Each row comes from the steps of one path. Every step used is in the known rows, and no mark comes twice. Write the path behind each row, first mark first.
(in the rows, 128 means zero)
Known rows
zedes-zotiv-fifov-funu-nafozo: [136 141 110 115 134 148 172 161 131 143 109 179  27 118 192 107 147  74
 130 166 134 163]
zasikav-patanib-funu-fifov-baru-zedes: [107 108 114 120 127 148  96  96 133 107 132  86 186 168  85 124  92 112
 109 104  65 144]
zotiv-zedes-baru-fifov-zasikav-patanib: [149 139 136 125  99 103 154 146 120 102 128 124 144 141 126 136 150 122
 102 154  90 148]
fifov-funu-patanib-zasikav: [125 145 127 145 169 190 104 113 117 160 153 173 142 128 142 156 101 143
 123 150 185 163]
zedes-funu-patanib-zasikav: [140 161 156 143 159 153 115 206 121 116 160 110 129 136 204 175 114 153
 174 138 177 116]
baru-zedes-zotiv-fifov: [130 115  99 179 125  90 184 134 137 125 105 143 132 112 134 104 166 155
 146 142  86 111]
funu-patanib-zasikav-fifov: [ 90 148 127 172 127 167  90 143 110  88 132 128 176 157 141 192  49 123
 126 146 141 160]
zasikav-patanib-funu-fifov-baru-zedes-zotiv: [108 110 108 114 128 152 106 114 129 112 131  92 170 171 101 114  92 105
 113 118  60 147]
baru-fifov-funu: [135  81 148 115 139 145 110  98 136 188 127 157 140  90 103 101 161 157
 168  90 201  76]
zedes-baru-fifov-funu: [162 108 136 101 135  66 130 141 146 138 148 130  98 117  92  76 139 144
 174 109 145  86]
fifov-baru: [160 137  93 114 104  82 113 103 120 101 135 106 103 144 112 123 133 104
 120 139 103 165]
zedes-zotiv: [134 145 111 117 130 104 155 191 127 112 100 144 106 144 174 113 125 105
 150 157 119 123]
zotiv-fifov: [132 129 138 155  89  89 149 111 146 111 107 128  90 101 170 163 145  94
 135 122 116 146]
funu-patanib-zasikav: [106 178 106 146 134 156  94 142 101  89 154 122 194 147 154 202  63 143
 136 154 167 138]
zasikav-patanib-funu-nafozo: [ 98 132 105 109 143 166  98 104 134  59 120  85 205 197  77 135  69  96
 108  92  87 127]
baru-zedes-zotiv: [129 119  93 168 142  91 173 143 132 118 105 139 163 130 115  94 158 172
 147 140  94  95]
zotiv-zedes-funu-nafozo: [150 156 154 124 151 155 188 184 122  77 116 131  96 140 190 146 182 111
  99 153 142 164]
baru-fifov-funu-patanib-zasikav: [125 101 136 120 143 174  93 105 119 185 150 156 161  93 114 130 130 165
 165 107 217  88]
zotiv-fifov-funu: [140 114 148 158 116 125 150  94 151 159 116 165  62  90 167 144 158  97
 126 126 133 168]
fifov-zasikav-patanib-funu-nafozo: [103 174 104  79 131 181  79  87 110 133 134 118 160 158  98 150  84 107
  75 129 133 128]
baru-zedes-funu-patanib: [137 133 121 173 167 135 144 151 131 121 141 118 166 124 131 128 168 196
 164 133 149  77]
funu-fifov-zasikav: [108 169 145  48 132 162 106 131 115 187 131 162  45  79 169 143 144  97
  87 164 206 139]
zedes-baru-fifov-zasikav-patanib-funu: [147 130 123  79 116  74 107 128 132 129 156  94 132 134  82  91 105 139
 154 105 124  77]

Which path is each row?
[115  64 138 198 105 101 121 100 144 105  87 124 100 157  64  97 116 100
 107 113  45 184] | zasikav-fifov-baru-zedes
[118 145 146  45 158 143 129  97 121 152 144  92 105 105 155 104 111 117
  91 103 185 123] | patanib-funu-fifov-zasikav
[130 129  95 166 122 102 174 124 128 146 112 150 122 106 135 109 165 157
 131 150  95 113] | baru-zedes-zotiv-fifov-zasikav
[108 125 115  68 119 177  78  85 112 160 139 120 169 118  81 125 118 137
 129  92 188  65] | baru-fifov-zasikav-patanib-funu-nafozo
[160 134 169  84 149 133 130 197 134 157 147 120  15 102 203 118 174 110
 152 141 172 140] | zedes-funu-fifov-baru
[133 141 127  62 121 129 115 130 120 147 137 135  32 100 156 121 149  81
 103 159 160 172] | funu-fifov-baru
[ 97 116 135 110 130 156  93 114 138 104 122  90 188 169 107 139  79 100
 115  99  86 135] | zasikav-patanib-funu-fifov
[113 113 127  87 106 154  75  87 118 174 137 114 186 112  89 129 118 150
 141  88 172  64] | baru-fifov-zasikav-patanib-funu
[117 132  80 145 137 139 166 110 124 125 119 133 135 130 114 100 143 140
 113 138  86 117] | baru-zedes-zotiv-fifov-zasikav-patanib-funu-nafozo
[109 160 116 100 119 161  76  88 117 146 133 112 177 153 105 155  84 120
  86 126 117 129] | fifov-zasikav-patanib-funu
[155 136 140 138 123 114 167 150 115 106 144 136 137 130 146 137 142 137
 112 155 118 165] | zotiv-zedes-baru-fifov-funu-patanib-zasikav
[145 146 125  95 120 125 163 133 114  85 136 109 136 149 117 117 140 113
  86 141 106 147] | zotiv-zedes-baru-fifov-zasikav-patanib-funu-nafozo
[135 126 145 137 161 128 150 149 134 167 136 135 105  90 142 109 188 182
 141 131 155  91] | baru-zedes-funu-fifov-zasikav
[ 99  88 166 187 136 124 123 130 138 108 103 159 126 146 109 140  59 112
 105  95  92 202] | patanib-zasikav-fifov-funu-nafozo
[123 109 140 204 158 132 140 155 134 119 133 120 166 132 124 133 139 190
 157 120 117 106] | baru-zedes-funu-patanib-zasikav-fifov
[121 125  91 175 115 116 157 123 130 142 111 149 143 122 122 119 153 149
 130 152  73 119] | baru-zedes-zotiv-fifov-zasikav-patanib
[123 125 131  86 107 135  92  99 116 183 131 137 146  85 109 129 146 155
 147 105 206  58] | baru-fifov-zasikav
[150 134 139 116 109 104 160 133 120 100 135 103 152 143 125 123 141 125
  98 138  90 146] | zotiv-zedes-baru-fifov-zasikav-patanib-funu
[157 121 124  79 147  86 133 139 140 124 149 134  80 123  83  70 138 131
 162 113 160  87] | zedes-baru-fifov-funu-nafozo
[160 149 140 138 115  71 188 161 130  64 117 118 125 148 148 133 153 115
  99 161  79 170] | zotiv-zedes-baru
[129 125  92 177 144 136 172 125 128 147 122 160 126 111 138 109 163 157
 140 159 112 121] | baru-zedes-zotiv-fifov-funu-patanib
[153 117 101 163  81  76 153  78 136 120 126 118  78 100 137 138 166 108
 122 133  78 170] | zotiv-fifov-baru-zedes
[102  61 185 191 141 149 118 115 159 144  75 170  84 147  95 103 109  89
 110 106 102 182] | zasikav-fifov-funu
[118 146 128 131  84 138 113  81 132 147 124 123 108 112 153 173 116  89
  98 127 103 155] | zotiv-fifov-zasikav-patanib-funu
[144 165 150 125 164 167 115 202 126 119 152 112 110 137 198 161 140 141
 174 147 194  99] | zedes-funu-patanib
[112 118 127  98  97 154  69  98 118 177 129 134 176 109  90 142 128 145
 145 106 171  67] | baru-fifov-zasikav-patanib
[157 119 130  97 116  41 130 153 143 104 142 104 118 125  94  88 129 140
 181 106 133  72] | zedes-baru-fifov
[ 98  86 173 205 106  77 121 145 141  87  94 128 161 147 118 158  51 122
 125  88  62 185] | patanib-zasikav-fifov
